Each row was made from one walk, in order. Every step used is in the known rows, and no mark comes twice. Write each row's walk.
(in the rows, 128 means zero)
Known rows:
V-Q-F-R: [137 113 157 151  78 181 132  80 118 129 138 107 122 101 129  80 132 181
  95 117 134  88 106 157 193 163 113 108  74 121 114  48 115 140 114 102]
G-N: [154  96 160 120  82 159  95  92 119 142 145 109 137 119 137  86 141 174
 153 110 102  91 124 146 152 147 119  80  71 125 132  87 126 142 171 115]
C-J-B-D: [117 120 169 135 111 140  61  71  90 128 129 131 122 115 135 117 145 199
 126  95  96  87 113 199 149 136  66 113  73 146 100 134 119 165 157 111]
B-J-Y: [148  97 156 138  74 163  79  71 115 130 173 148 106 105 129 113 146 166
 176 112 114 102 139 107 163 127  96  72  65 120 130  74 165 163 153 144]
E-Z-R: [125 113 150 121  81 160  90  76 121 138 113 111 142 102 135 108 145 176
 109  94 102 126 113 157 189 171  81 110  94 118 132  88 152 172 155 133]
D-B-J-Y: [163  68 157 137  63 180  69  74 118 102 165 142  98 108 138 103 144 176
 168 110 104  91 151 101 164 137 101  70  67  94 138  77 163 172 159 158]
Y-J-M: [165 103 154 122 120 164 104  84 118 118 128 116 131 128 130 117 152 167
 157 120 132  91 127 139 168 152 121  81  73 113  91 113 143 156 178 104]
M-J-Y: [128 104 165 140  52 164  84  85 108 133 151 151  86 118 142 118 129 171
 163 125 126 115 129 122 153 118  88  69  67 116 143 103 145 147 139 145]
M-J: [122  92 157 145  69 174 108  77 111 137 142 122  90 122 151 108 145 173
 144 114 126 111 129 137 161 133  77  80  65 124 129 112 136 143 140 122]
B-J-Y-Q-F: [139  90 159 148  36 131  84  66 101 125 168 154 125 100 128 137 148 140
 155 113 111  75 131 110 164 132  98  96  65 149 129  80 174 147 147 133]
E-Z: [126 118 153 143  76 167  97  87 101 130 117 126 135 112 147  92 151 175
 130  92  95 113 122 154 167 157  85 107  68 126 126  86 143 158 157 110]
D-B: [158  76 156 126  71 189  90  81 108 111 128 106 113 122 158  83 150 189
 132 110 102  87 136 146 164 142  89  85  70 108 125  99 134 161 171 122]
D-B-J: [156  57 148 143  77 190  93  68 121 107 155 110 103 111 148  93 162 178
 148  99 104  87 154 119 172 152  90  80  66 103 126  85 153 166 161 135]
R-F-Q-V: [130 132 154 139 100 164 118  71  98 128 136 119 107 115 133  81 156 151
 147 106 132  73 154 163 169 130  67  84  71 150  95  67 119 110 133 103]
Q-F: [148  94 158 129  42 166 112  79 103 142 135 112 131 115 131 110 150 159
 122 108 117  80 115 154 166 148  93  95  69 146 110  76 129 139 157 108]
B-D: [116 119 163 133  88 166  89  75  99 145 118 118 113 110 139 102 155 195
 125 115  98 105 124 162 149 134  82 113  71 148 116 119 132 166 161 111]
V-Q-Z-G: [137 100 144 134 113 164 119  73 122 133 137 133 121  99 127  59 106 155
 129 109  95 120 138 141 174 161 108  94  90  94 144  84 132 130 142  99]
Z-X: [160 104 146 129  84 165 105  87 119 158 141 124 124 124 147  90 149 158
 114 121 112 110 107 150 176 138  82  80  66 124 118 112 129 161 166 134]
J-Y-Q-F-R-Z: [125 124 171 140  43 131 102  83  90 106 130 146 141 105 140 100 114 167
 127 148 129  92  86 118 159 116 111 130  70 149 139  76 143 146 139 111]
Q-Y-J-C: [142  97 110 101  76 168 101 115 126 135 145 148 114 129 145  92 149 159
 148 100 102 108 121 106 183 151 129  75  24  97  98  91 142 172 196 128]
V-Q-Y-J: [143  86 133 127 113 174  97 107 134 133 139 130 116 114 120  70 133 195
 134 118 129 110 131 111 183 170 119  87  46  83  92 105 132 163 145 125]
M-J-Y-Q: [113 107 163 148  52 138  77  79  96 125 148 156  94 116 157 127 131 163
 159 133 117 106 129 121 146 104  81  89  67 132 149 133 162 143 140 135]
V-Q-Z-E: [126 113 144 134 128 184 112 106 122 126 132  94  98  90 130  67 128 198
 151 118  88 122 135 145 159 175 119  97  82  89 122  74 118 145 149 109]
F-R-Z-Q-Y: [126 105 149 137 103 151 112 113 133 137 134 110 138 109 127  50  99 199
 119 145 148 111  84 113 169 136 110 133  71 102 134  87 116 160 142 100]
V-Q: [142 110 160 142  98 177 109  79 113 140 131 107 112 102 140  78 132 183
 134 117 118 111 140 159 182 143  95  91  79 119 111  87 122 150 131 109]
J-Y-Q-Z-X: [148 105 119 122  92 142  81 102 112 134 147 163 128 110 142  94 135 147
 139 132  75 115 109 126 145 114  91  85  67 108 153 131 158 161 173 139]
V-Q-Z: [137  97 126 130 122 191 116  94 119 134 133 110 112  90 126  65 130 182
 141 112  93 120 142 152 166 150  98  89  78  96 129  83 125 148 139 105]
B-J: [144  87 148 144  89 171 102  63 118 134 165 118 110 107 139 100 161 168
 155 101 113 100 141 123 173 142  88  83  65 129 118  81 155 157 154 122]
Q-Z-X: [155  93 111 119 109 177 111 101 127 149 144 127 124 115 133  78 147 158
 120 114  86 118 109 143 158 143  86  75  65 101 135 110 133 160 173 126]
Z-G-N: [155  98 176 124  70 131 100  73 121 144 150 134 145 127 137  79 119 149
 140 110 107  91 118 135 161 158 127  90  81 125 144  86 132 127 175 109]
Q-Y-J: [148  85 126 114  96 168  89 106 126 131 145 136 124 132 130  84 150 192
 140 111 124 100 116 101 166 157 111  87  37 100  99 114 145 164 179 124]
E-Z-R-F-Q-Y-J: [112 114 121 124 123 143  99 111 130 110 108 133 141 131 117 102 137 168
 104  73 130 109 122 111 194 196  91 120  51  84  88  84 141 157 164 156]
R-Z-G: [138 109 186 130  67 142 112  60 103 133 125 136 137 117 144  69 104 151
 135 129 125 118 114 127 170 142 100 115  82 137 131  92 130 138 159 101]
C-J-B: [143 107 159 133 103 145  71  75  98 124 148 126 130 125 145 108 143 184
 144  92 112  84 114 187 163 132  72  91  73 129 100 110 123 152 161 112]
F-Q-Y: [138 107 133 117 108 173 102 104 102 133 133 114 138 127 126  72 149 192
 148 107 114  92 120 135 178 136  85 102  49 115  96  92 126 142 186 119]
M-J-Y-Q-V: [112 108 163 143  44 142  74  66 103 131 155 161  85  96 142 114 146 157
 169 148 120  94 139 128 151 106  78  65  76 149 149 130 163 130 112 118]
V-Q-Y-J-M: [159  93 141 120 136 163 103 102 142 123 131 118 133 116 109  86 136 185
 143 119 139 104 135 131 182 172 137  71  64  73  93 107 133 165 160 110]
D-B-J-Y-Q-F-R: [146  73 149 158  42 155  89  70 111  79 166 145 116 108 144 115 148 167
 127 118 109  58 117 100 171 143 112 103  64 113 145  70 170 157 142 136]
C-J-Y: [145 116 154 135  80 166  59  90  95 137 155 153 117 124 139 109 140 185
 154 106 110  98 129 159 169 122  76  85  57 121 128  88 136 160 162 140]
M-J-B-D: [ 98 109 180 140  83 138  83  67 104 126 125 129  94 109 137 128 137 186
 133 113 114 104 115 161 134 134  77  97  83 142 113 150 128 154 137 117]
F-Q-Y-J-M: [159 101 133 112 146 163 106 110 115 112 124 120 148 135 108  96 150 180
 162 113 134  82 123 123 182 154 119  92  51  93  70 110 133 148 199 113]
E-Z-X: [141 115 146 144  78 162 101  96 115 146 120 138 137 117 143  88 152 153
 102 100  94 125 107 155 179 162  80  97  61 117 127 100 138 169 159 132]
D-B-J-C: [153  71 133 132  60 190 103  77 121 111 158 121  92 110 163 100 161 147
 155  88  82  97 156 123 190 146 110  69  55 100 124  64 151 174 179 136]

Which walk is each row?
[126  93 115 107 109 150  90  75 119 132 132 106 138  99 142 104 143 173
 123 115  83 112 117 145 168 140  80 106  96 118 146 125 163 160 170 114] -> Y-Q-Z-R
[119 117 158 167  63 149 123 106 116 135 122 119 145 102 120  94 121 162
  92 106 125  86  86 150 183 175 104 148  81 129 134  54 128 143 122  94] -> E-Z-Q-F-R
[109  97 131 140  78 151  84  92 103 116 146 160  94 107 145 114 129 163
 168 128  90 115 131 113 133 110  84  83  66 108 167 131 163 142 146 126] -> M-J-Y-Q-Z
[154  98 159 122 104 141  88  83 108 112 140 133 129 123 136 109 134 172
 154 110 124  86 109 133 157 148 106  93  72 128  77 126 141 151 164 115] -> Y-J-B
[128 120 120 135 132 170 128  97 100 113 127 117 115 125 136  83 141 157
 142  85 102  92 146 148 150 136  72 102  62 110 112  68 118 120 165 111] -> R-F-Q-Z
[131 122 161 135  96 173 120  79 108 117 129 111 127 114 151  66 127 193
 126 135 133 116  94 132 170 130  99 118  71 128 126  76 123 155 146  99] -> F-R-Z
[157 114 154 133 119 166  90  78 108 132 138 110 134 129 138 114 158 178
 146 101 121  87 133 196 172 138  86  78  76 117 117  98 127 155 176 100] -> C-J-M
[130 114 190 154  65 149 144  62 114 121 126 128 137  99 124  60  83 155
  89 134 148 107  99 132 199 171 125 131  87 124 127  45 110 125 110  93] -> V-Q-F-R-Z-G
[134 103 181 144  86 149 107  99 108 150 120 106 130  96 126  78  97 164
 146 141 137 114 119 135 166 127  89 136  90 137 119 101 116 149 141 102] -> R-Z-Q
[120  94 157 125 118 110  67 112 127 135 128 139 129 108 102 104 111 191
 133 123 126  86  98 124 143 157 112 131  72 116  85 161 130 170 157 113] -> Z-Q-Y-J-B-D
[121 114 164 146  57 142 125  75  93 112 123 114 145 109 151  90 129 169
 107 137 129  87  86 134 168 134 103 141  69 156 126  84 132 141 138  88] -> Y-Q-F-R-Z
[138 124 158 131  64 135  69  81  91 125 143 148 128 115 157 113 136 171
 159 129 103  95 123 135 153 102  89 100  75 141 136 118 162 152 164 123] -> J-Y-Q
[138 112 140 123 129 123 100 107 115  96 134 140 131 147 126  97 128 167
 145  86 142  72 116 120 155 152 100  97  47 100  60 105 121 133 173 126] -> R-F-Q-Y-J-B
[150  71 154 148  62 152  62  69 107  91 159 145 107 106 154 113 149 168
 164 117  93  82 151 102 161 123  92  89  67 109 142 106 178 167 159 146] -> D-B-J-Y-Q
[119 100 156 123 128 136  74  95 127 121 123 139 121 103 106  88 125 206
 126 116 117 103 118 134 156 169 120 106  64 101  75 143 125 174 140 120] -> V-Q-Y-J-B-D
[140  91 141 129  88 149  91 112 131 158 144 112 131 115 125  77 121 183
 135 122 130  95 113 131 162 138  96 106  71 107 127 106 128 156 163 109] -> Z-Q-Y
[140  97 141 138 121 134  95 126 141 127 115 129 154 113 101  99 124 166
 137 109 132 100 116 124 171 184 130 114  68  79 111 114 144 168 168 102] -> E-Z-Q-Y-J-M
[134 125 154 142  44 139  95  81  95 111 150 149 135 115 147 115 138 170
 121 130 116  72  89 132 164 122 109 115  68 143 139  79 153 142 145 113] -> J-Y-Q-F-R
[130 131 152 144 108 159 122  85  94 121 126 115 116 135 152  96 141 159
 137  92 128  84 141 157 167 128  71 107  63 132  94  72 116 124 160 118] -> R-F-Q
[150  86 139 106 103 137  77  99 126 116 148 138 137 130 127  92 135 188
 149 105 125  87  98 115 152 154 116  81  53 101  83 127 141 160 177 118] -> Q-Y-J-B
[128 120 132 129 106 155 112 101 113 123 134 119 125 142 139  79 144 174
 131  88 129  86 132 139 162 136  79  95  46 107 101  74 118 133 174 124] -> R-F-Q-Y
[119  87 151 135  67 111  85  87 120 119 160 179 117 115 136 101  98 132
 167 124  85 106 128  97 131 138 127  79  76 100 193 122 160 117 156 127] -> M-J-Y-Q-Z-G-N
[120 118 113 126 107 126  62  82 118 117 150 148 119 118 147 129 129 159
 123  90  98 106 136 159 154 129  66  95  77  99 163 101 155 159 153 149] -> C-J-Y-Q-Z-R-F
[139 108 111 107 103 173 111 124 104 126 134 142 121 132 131  86 146 156
 158  97 101  99 125 108 200 149 118  99  23 103  68  84 131 154 201 132] -> F-Q-Y-J-C
[147  88 148 119 122 143  85 101 132 116 140 135 128 113 117  80 118 190
 142 112 131  99 116 124 170 166 123  83  62  86  78 121 129 160 145 120] -> V-Q-Y-J-B
[152  58 158 149  25 146  74  71 103  95 157 148 117 102 136 128 148 149
 146 112 100  62 144 105 161 142 102  92  64 122 136  87 172 156 154 145] -> D-B-J-Y-Q-F
[133 114 142 125  78 122  81  74 100 117 149 174 134 113 146  90 111 144
 153 123  81 104 118 118 146 120 104 104  82 118 167 114 170 134 172 110] -> J-Y-Q-Z-G
[126  97 171 137  77 143  97  71 111 122 144 125 103 120 146 117 130 172
 152 111 128  98 112 150 149 131  83  74  84 127 115 125 134 139 140 115] -> M-J-B
[134 109 126 130 122 155 109 112 114 112 133 136 119 148 130  86 141 171
 137  88 140  83 131 107 168 155  94 102  30  97  75  90 123 136 174 134] -> R-F-Q-Y-J
[135 122 161 125  56 139  69  67  96 131 151 155 118  94 141 100 151 163
 169 146 109  83 134 141 153 102  86  78  83 157 136 113 162 138 137 105] -> J-Y-Q-V
[145  79 133 129 103 149  90 122 135 148 143 131 127 120 114  85 119 178
 140 126 140  94 114 100 170 158 111 113  54  97 102 121 137 158 161 119] -> Z-Q-Y-J
[128 116 108  99 107 148 114 110 132 124 131 130 117 138 136 112 134 140
 123  81 125 106 128 114 207 163 111  94  44  90  79  71 134 157 188 158] -> Z-R-F-Q-Y-J-C
[137  93 124 112 128 183 107  80 137 142 131  95 120  79 115  82 122 185
 120 113  99 134 134 155 186 165  95  88 104  88 134  87 136 161 136 127] -> V-Q-Z-R
[131 120 152 139  73 144  51  70  88 133 158 163 115 102 141 106 158 170
 162 129 104  79 142 165 167 109  68  82  68 153 136 113 154 142 135 113] -> C-J-Y-Q-V
[148 106 157 136  63 162 136  88 117 139 132 122 139 114 130  80 126 154
  81 139 138 107  70 134 182 151 104 112  62 132 120  70 110 154 140 122] -> Q-F-R-Z-X
[110 138 150 135  98 151 109  69 115 125 111 114 129  97 119  98 151 149
 115  87 123 100 143 167 195 170  63 102  95 135 110  59 137 132 126 124] -> E-Z-R-F-Q-V
[114 137 187 143  48 126  99  98  92 101 131 129 127 104 145 104 111 184
 137 155 124  92  78 112 154 142 132 142  74 141 130  66 133 141 150 118] -> J-Y-Q-F-R-Z-E
[130 118 172 151 103 156 121  97 114 134 128 105 128 101 135  66  97 184
 126 146 148 109  93 130 173 127 100 146  89 127 131  83 115 151 129  95] -> F-R-Z-Q
[135 102 155 143  64 141  70  51 109 128 178 159 107  84 132 108 163 151
 183 133 108  82 151 115 162 113  90  70  77 154 137 100 183 144 128 118] -> B-J-Y-Q-V
[151 117 133 124 144 145 117 107 125 102 125 124 134 150 121 103 147 163
 146  96 149  75 138 128 166 156 112  87  48  87  74  92 124 138 187 118] -> R-F-Q-Y-J-M
[139 118 154 129 100 182 109  73  90 137 135 115 121  98 120  75 161 169
 162 124 115  78 140 158 184 131  73  91  76 157  90  85 127 119 145  97] -> F-Q-V
[128 100 119 127 104 158 100  86 102 123 134 120 130 109 154  88 149 170
 145 114  78  99 126 143 144 121  83 106  71 126 141 122 153 145 171  91] -> Y-Q-Z
[130 122 147 154  58 139  79  85  88 115 157 158 135 124 146 122 142 176
 115 114 116  66  96 156 175 126  89 120  55 137 136  79 144 146 144 121] -> C-J-Y-Q-F-R
[132 112 182 141  48 145 136  60 108 120 131 135 146 118 135  74 102 152
  97 130 142  95  80 125 181 157 118 130  79 140 133  54 122 126 141  92] -> Q-F-R-Z-G
[103 111 175 159  31 134 109  82  95 106 135 155 111 107 141 118 109 160
 128 151 142 101  92 105 156 119 103 119  64 139 152  92 142 138 114 124] -> M-J-Y-Q-F-R-Z
[137 110 141 132 121 132 129  93 116 116 140 136 138 134 127  68 109 129
 143  83  94  83 140 133 149 162 115 100  71 101 138  61 116  97 177 109] -> R-F-Q-Z-G-N
[150  71 154 140  54 157  59  54 111  98 167 150  99  87 141  97 163 161
 173 133  99  69 163 107 162 124  90  66  77 129 145 102 181 154 133 129] -> D-B-J-Y-Q-V
[134 101 115 105 136 184 107  89 108 130 125  96 136 101 112  92 139 178
 139 105  93 113 121 144 189 149  76 109  91 110 110  89 136 145 176 129] -> F-Q-Z-R
[137 107 156 153  67 155 124  96 117 144 145 106 133 108 123  96 120 167
 104 126 144  71  87 146 180 150 107 133  84 135 125  64 121 136 130  95] -> Z-Q-F-R
[132 106 147 158  53 138  97  66 109 109 176 153 123 104 137 125 149 159
 136 116 120  71 105 104 173 130 111 108  63 138 138  64 172 147 136 124] -> B-J-Y-Q-F-R
[131 113 152 132  72 150  93  58 100 136 141 123 122  97 149  88 167 166
 148 133 106  80 136 157 163 118  77  87  81 166 124 121 155 133 138  82] -> Y-Q-V
